Every row comes from one small tree of marks. The marks that hang from a mark follow it in brackets, in the order of their numbers. Every link used is in the known rows. Which tree was each row made from?
In the rows, zero is written as 128.
Known rows
z425[z996[z653[z159[z604] z323]]]: [141 155  87 103 122 129 139  86 116 139  87  77  69 140  92 113  91 123
  60  86 120 134  73  81 109 107 111  96 141  77 138 166 156 101  89 126]
z425[z495[z653[z159]] z996]: [122 136  88 134 115 103 114 109  73 132  93  91  74 148 114 125 101 129
  72 100 155 134  71 103 145  85 148 123 124  56 129 143 182 107  73 152]
z12[z73[z427[z173]]]: [146 115 129  87 150 109  70  95 141 126 145 118 105 198 121 122 115  78
  28 115 178  86 124 134 187 116 178  86 116  67 175 134 140 114  56 123]
z427[z73[z12] z173 z425]: [158 119 116  63 175 108  66 121 122  89 148 121  92 187 127 102 134  57
  24 137 201 107  65 121 169 127 165  99 157  75 183 125 126 106  58 148]
z73[z12 z427[z425[z495 z996]]]: [138 115 110  98 156  98  63 127  78 101 131 114  97 190 108 114 141 104
  21 124 194 102  91 106 172 115 172 100 127  73 164 122 161 107  62 149]
z323[z475[z868] z653[z495]]: [126 150 162 158 141 148 127 144 147 117 121 122 112 127 147 116 145 112
 106  95 149 156 131 158 103 112  90 109 126 106 145 129 144  95 108 158]
z427[z73[z12] z173 z425[z495]]: [154 113 120  77 159 100  55 123  96  85 138 128  88 166 131 102 138  66
  19 145 199 106  50 121 164 118 161 108 151  78 175 122 143 111  66 162]
z427[z73[z12]]: [164 119 116 103 180  93  72 126 148 100 142 105  97 156 125 127 116  67
  61 140 191 122 105 109 160 121 165  84 173  65 175 139 153 106  72 134]
z996[z653[z159 z323[z475]]]: [153 149 110  95 129 138 143 106 147 132 100  91  89 123 113 125  76 103
  93  96 137 145  89 111 112 109  78 112 132  86 147 156 133  95 112 137]
z425[z495]: [141 118 125 139 124 102  97 108 109 114 112 116 102 136 124 117 111 103
  75 121 177 122  95 118 145 108 140 110 140  72 173 136 170 104  92 157]
z323[z475]: [138 130 143 121 153 129 115 128 143 114 136 110 114 145 129 126 111  94
 103 118 183 139 114 143 149 111 123 117 150  82 167 137 139  95 100 150]
z427[z173 z425[z495 z996]]: [115 125 112 102 126 113  92 116  63 109 126 125  87 176 116  93 140 109
  28 114 186  97  41 121 159 102 147 123 125  73 163 126 146 110  64 170]
z427[z425[z996]]: [125 141 109 115 151 115 103 119  87 118 128 113  99 179 113 103 124 102
  53 105 189 114  75 117 149 118 150 111 152  65 175 136 141  96  75 154]
z159[z604[z323]]: [146 142 145 124 134 138 133  82 135 130 108  88  87 139 111 121 121 100
  61 108 136 145 117 111 111 132 169  91 173  98 191 156 136  91  96 133]
z159[z604 z653[z323 z495 z996]]: [142 141 123 134 108 141 148  64 147 130  70  81  52 116 127 129 104 126
  43  90  71 161  83  70  55 116 133 119 147  71 185 168 164  89 108 117]
z868[z475[z323[z653[z159]]]]: [152 135 141 113 149 127 156 116 126 128 123 102 115 153 117 106 127  93
 122 103 151 134 129 122 130 124 102 104 158  92 163 146 147  87 115 149]
z323[z475 z653[z159 z495 z996]]: [103 158 127 136 144 145 145 120 133 122 104  97  88 124 147 133 120 127
 109  88 118 157 102 127  87 106  83 115 116  87 146 146 137  94  98 144]
z427[z73 z173 z425]: [142 127 122  75 157 117  77 108 111 103 145 129  98 189 127  99 128  62
  48 127 189 104  54 138 160 127 155 100 149  73 188 128 119 105  65 154]
z323[z475[z868] z653]: [127 139 163 142 156 149 118 151 149 110 139 117 121 143 136 104 140 106
 124  95 170 149 136 168 118 108  83 110 129 107 150 134 127 101 106 149]
z604[z323[z475]]: [137 142 160 123 151 138 131 123 139 126 137 100 102 133 127 134 115 101
  95 115 166 140 118 137 128 114 142 105 158  99 185 140 113  93 101 149]
z425[z495 z996[z653]]: [120 124 100 124 119 102  91 112  76 120 105 101  88 136 105 114 113 139
  66 100 174 114  56  99 144  80 135 105 121  60 141 137 183 114  88 160]
z73[z12 z427[z425]]: [157 114 119  83 165 114  73 116 120 102 137 116 105 200 114 113 130  79
  30 124 194 114 119 117 171 136 173  92 137  80 185 123 141  96  68 136]
z12[z73[z427]]: [153 121 126 110 158 103  73  98 142 126 138 113 111 181 121 130 106  80
  45 115 181  99 137 127 173 119 177  83 132  62 179 138 150 110  70 119]
z12[z73]: [152 130 121 127 157 100  89 105 144 125 131 110 104 154 128 126  94  81
  48 118 185 113 124 122 157 116 160  96 156  58 177 141 156 104  83 124]
z427[z425[z495 z996]]: [120 135 112 130 135 105  92 119  64 113 116 119  96 162 116 106 125 110
  50 113 190 113  59 115 145 109 145 118 145  66 169 131 158 102  81 166]
z12[z73[z427[z173 z425[z495]]]]: [141 117 128  90 143 108  59  98 101 116 135 130 104 193 126 112 123  79
  12 121 188  86  90 138 176 120 170 103 115  73 179 124 139 112  63 141]
z475[z323[z653[z159 z495]] z868]: [157 172 142 155 141 126 155 115 144 134 105 107 101 153 130 111 140  99
 102  82 128 146 150 130 102 138  71  80 143 124 147 152 146  89 108 151]
z495[z653[z159 z996]]: [129 141  87 119 129 121 139  97 122 126  96  79  72 163 126 133  89 120
  96  90 139 142  97 103 125 103 148 120 122  51 152 149 153  95  73 130]
z475[z868]: [153 141 139 151 139 118 121 126 158 107 127 112 109 161 126 111 129  81
  81 106 180 121 138 133 141 130 121  94 141  86 164 138 152  96  91 150]
z495[z653[z159[z604] z996]]: [133 147  92 120 123 134 144  79 122 125  82  70  67 159 119 129  96 120
  85  87 118 159  98  96 110 112 152 123 135  60 148 158 159  92  82 125]
z495[z653[z159]]: [143 137  95 112 126 120 128  98 124 134  97  90  82 160 121 128  90  99
  84  97 150 150 105 116 141 111 149 114 135  63 152 147 159  93  79 135]
z425[z996[z653]]: [124 131  95 111 137 114 102 111 102 127 116  95  90 155 101 113 112 130
  70  91 176 115  75 101 148  88 141  95 128  58 149 140 166 108  81 146]
z425[z996]: [126 134 111 129 147 105 107 117 112 125 131 102  98 163 110 117 120 110
  69 106 178 112  95 109 158 101 153  99 144  62 162 143 157 105  70 144]

Write each row's tree
[157 144 152 139 156 127 129 130 139 126 133 112 119 170 123  95 144 105
 119  87 160 135 154 147 124 128  93  85 150 118 164 149 128  98 104 147]
z475[z323[z653] z868]
[153 129 123  94 129 139 123 116 140 127 115 102  97 125 117 120  88 117
  96 103 155 141  88 119 119  99  99 117 135  78 160 147 132  97 111 142]
z996[z653[z323[z475]]]
[152 101 124  69 143 112  62 114  99  94 135 126  97 197 117 103 146  84
  10 129 189  96  87 122 180 125 170 104 112  87 176 116 145 107  58 151]
z73[z12 z427[z173 z425[z495]]]
[149 152 145 147 141 135 149 138 168 109 130 102  96 143 137 126 113 114
 111 106 146 130 125 127 103 115  86 131 131  84 162 152 117  94  98 143]
z653[z323[z475[z868]] z996]
[157 151 154 153 140 125 136 123 138 132 117 116 110 152 133 107 151 111
 102  88 143 144 149 137 108 130  97  83 146 118 159 145 145  92 106 155]
z475[z323[z653[z495]] z868]
[114 145 158 123 150 164 140 107 127 124 119  81  88 125 125 120 134 135
 107  94 117 163 114 131  80 110 136 110 151 107 177 155 111  95 104 131]
z159[z604[z323[z475 z653[z996]]]]
[140 112 111  79 130 115  65 107  72 107 122 125  84 175 134 103 120  89
  52 127 181 121  27 141 156 103 176 126 136  61 169 124 140 110  66 168]
z427[z73 z173 z425[z495[z653]]]
[124 131 120 139 129 123 126  84 136 119  93  93  70 136 137 136 112 118
  54  91 122 139  82  86  93 104 139 112 127  55 182 146 172  94  96 136]
z159[z653[z495 z996]]
[119 141  88 123 119 102 108 104  82 124  91  92  79 135 102 118 105 128
  64  95 161 116  57  92 137  89 112 100 117  67 129 146 183 111  89 156]
z425[z495 z996[z653[z159]]]
[154 162 143 137 155 127 146 123 144 128 121 102 109 170 119 102 135  95
 121  83 147 139 154 138 115 136  68  81 146 124 151 159 129  94 107 143]
z475[z323[z653[z159]] z868]
[131 170 106 149 122 126 161  70 141 122  73  81  64 135 129 139 110 106
  53  94  98 145 101  78  91 135 128  99 140  75 157 159 172  85  92 137]
z653[z159[z604] z495 z996]
[165 146 154 140 138 134 138 140 169 118 131 113 108 139 130 119 110  94
 100 115 157 138 133 138 118 123  90 121 148  97 162 146 123  92 105 147]
z653[z323[z475[z868]]]
[161 171 142 139 136 135 162 130 177 120 115 102  97 137 125 127  99  78
  98 107 141 141 133 130 111 135  58 116 143 104 146 158 122  88 108 142]
z653[z159 z323[z475[z868]]]
[125 127 124 124 138 141 127  71 139 110  92  76  70 147 116 118 115 114
  63  86 118 150  92  90  90 112 145 114 149  68 184 163 163  96 105 116]
z159[z604 z653[z996]]
[122 144 164 131 143 150 132 122 127 137 122 108  98 109 142 131 132 125
  96 102 131 160 111 142  94 106 131 100 143 107 175 138 118  94 102 149]
z604[z323[z475 z653[z495]]]
[155 129 126 127 110 127 128  84 149 140  87 106  72 119 130 128  95 104
  43 102 109 148  87  87  90 113 127 110 145  70 189 153 161  91 104 128]
z159[z653[z323 z495]]
[155 107 122  56 157 121  73 113 120 100 145 122  99 214 113 103 144  76
  14 122 190  98 104 122 185 132 174  96 117  86 181 120 130 103  52 137]
z73[z12 z427[z173 z425]]
[156 167 147 139 150 138 153 107 145 129 108  91 103 167 113  99 140  96
 113  79 127 153 157 134 101 144  74  81 159 133 150 164 134  90 113 137]
z475[z323[z653[z159[z604]]] z868]
[116 144  89  69 134 129 115 102  83 117 114 103  79 186 103  93 121 103
  32  86 170 103  39 109 150 109 122 107 113  77 150 135 137 104  67 155]
z427[z173 z425[z996[z653[z159]]]]
[142 173 117 139 124 130 173 106 155 130  95  93  72 118 143 151  89 115
  84 105  99 145  98  94  84 122  84 126 130  79 154 157 134  85  97 143]
z653[z159 z323[z475] z495 z996]
[158 137 130 128 106 141 137  64 148 139  71  93  63 110 121 122 102 106
  32  96  83 166  89  84  70 124 135 111 162  80 185 165 168  87 114 119]
z159[z604 z653[z323 z495]]
[138 123 116 116 132 127 132  92 148 123 105  89  73 140 124 123  91 121
  75  96 120 134  87  87  89 104 122 120 133  58 194 162 138  98  94 116]
z159[z653[z323 z996]]
[119 135 164 117 156 153 125 129 128 131 139 103 106 125 130 121 128 119
 113 102 151 153 118 151 107 104 128 102 148 109 181 141 103  99 101 142]
z604[z323[z475 z653]]
[147 165 114 141 117 125 149  68 144 132  75  92  74 132 123 131 109  85
  42 103 112 152 109  93 107 143 129  93 155  89 156 154 177  85  97 141]
z653[z159[z604] z495]
[158 100 124  64 152 113  78 112 145 105 146 112  99 200 113 114 139  83
  30 123 179  97 124 115 193 121 174  85 111  84 172 128 147 108  48 129]
z73[z12 z427[z173]]
[155 147 154 148 121 143 143 113 169 126  99 107  80 116 138 131 109  99
  65  98 119 156 108 116  82 116  90 124 141  91 168 150 152  89 120 141]
z159[z653[z323[z475[z868]] z495]]
[104 127 139 121 163 147 118 136 127 111 136 102 109 140 138 117 127 134
 131  95 157 148 107 144 111  92 105 122 124  82 162 141 122 102  94 140]
z323[z475 z653[z996]]
[152 162 147 163 123 132 158 130 168 117 111 107  85 122 150 140 116 123
  90 106 120 139 116 114  82 120  91 129 127  83 157 146 133  88 101 153]
z653[z323[z475[z868]] z495 z996]
[135 139 128 130 146 121 135 105 116 136 114 103  97 148 134 118 132 141
 110  88 126 141 118 113 104 114 121  93 144  91 174 151 138  93  95 142]
z475[z323[z653[z495 z996]]]
[110 149 157 136 143 151 143 121 126 131 121  98  88 111 146 137 134 144
 104  95 121 154 107 130  79 100 129 108 131  99 176 139 112  95  97 147]
z604[z323[z475 z653[z495 z996]]]
[136 135 134 133 126 138 146 102 151 126  98  96  69 116 142 141  97 128
  73  96 102 155  85  95  73  99 106 133 133  67 178 156 146  91 109 132]
z159[z653[z323[z475] z495 z996]]
[135 142  86 129 103 106 123 110  83 142  87  91  67 137 114 126  87 134
  72 106 134 135  67  95 126  87 136 127 127  59 133 152 168 105  73 144]
z425[z495[z653[z159 z323]] z996]
[141 122 109  86 169 107  75 127 101 105 141 109  99 207 106 112 139  95
  24 117 194 105 104 110 175 122 178  92 132  73 171 126 146 103  56 135]
z73[z12 z427[z425[z996]]]
[129 164 101 146 127 113 153  87 141 123  89  91  71 141 137 144 104 104
  63  96 122 129 100  85 106 126 119 100 125  65 161 150 165  90  81 145]
z653[z159 z495 z996]
[121 150  86 109 137 112 119 103 106 130 104  84  82 158  99 118 103 117
  66  86 160 118  75  93 142  98 118  91 125  65 136 151 165 106  83 143]
z425[z996[z653[z159]]]
[144 130 145 131 139 126 156 116 119 124 120 106 106 141 135 115 141 123
 117 102 139 133 117 108 111 113 127 111 148  75 171 138 155  86 110 158]
z868[z475[z323[z653[z495 z996]]]]
[140 121 124  88 141 107  66 111  87  98 133 133  94 170 129 100 130  72
  45 135 189 105  35 136 157 119 151 111 142  74 181 126 132 111  70 170]
z427[z73 z173 z425[z495]]
[134 132 103  90 159 111  64 101  95 128 129 108  99 195 108 117 108 102
  24  97 189  93  90 121 164 108 168  91 122  56 166 130 147 112  71 128]
z12[z73[z427[z425[z996[z653]]]]]
[144 179 158 145 141 151 168 105 162 120 105  81  88 140 116 129 124  78
  82  98 127 155 139 128 100 143 101  98 162 124 156 159 130  84 114 143]
z653[z159[z604[z323[z475[z868]]]]]
[107 139 158 124 159 153 134 129 126 124 137  93  96 127 135 126 131 137
 122  96 141 147 112 140  92  99 125 110 133  98 181 145  98  99  94 139]
z604[z323[z475 z653[z996]]]
[127 114 105 135 114 109 105 106  91 116 100  98  80 142 133 127 104 138
  92 106 158 137  80 110 129  85 166 135 119  47 158 136 171 104  81 152]
z425[z495[z653[z996]]]
[128 160 181 156 140 154 142 136 146 129 122 110 102 114 145 128 148 117
  96  95 135 156 132 150  86 115 110  99 137 121 164 135 120  93 107 156]
z604[z323[z475[z868] z653[z495]]]
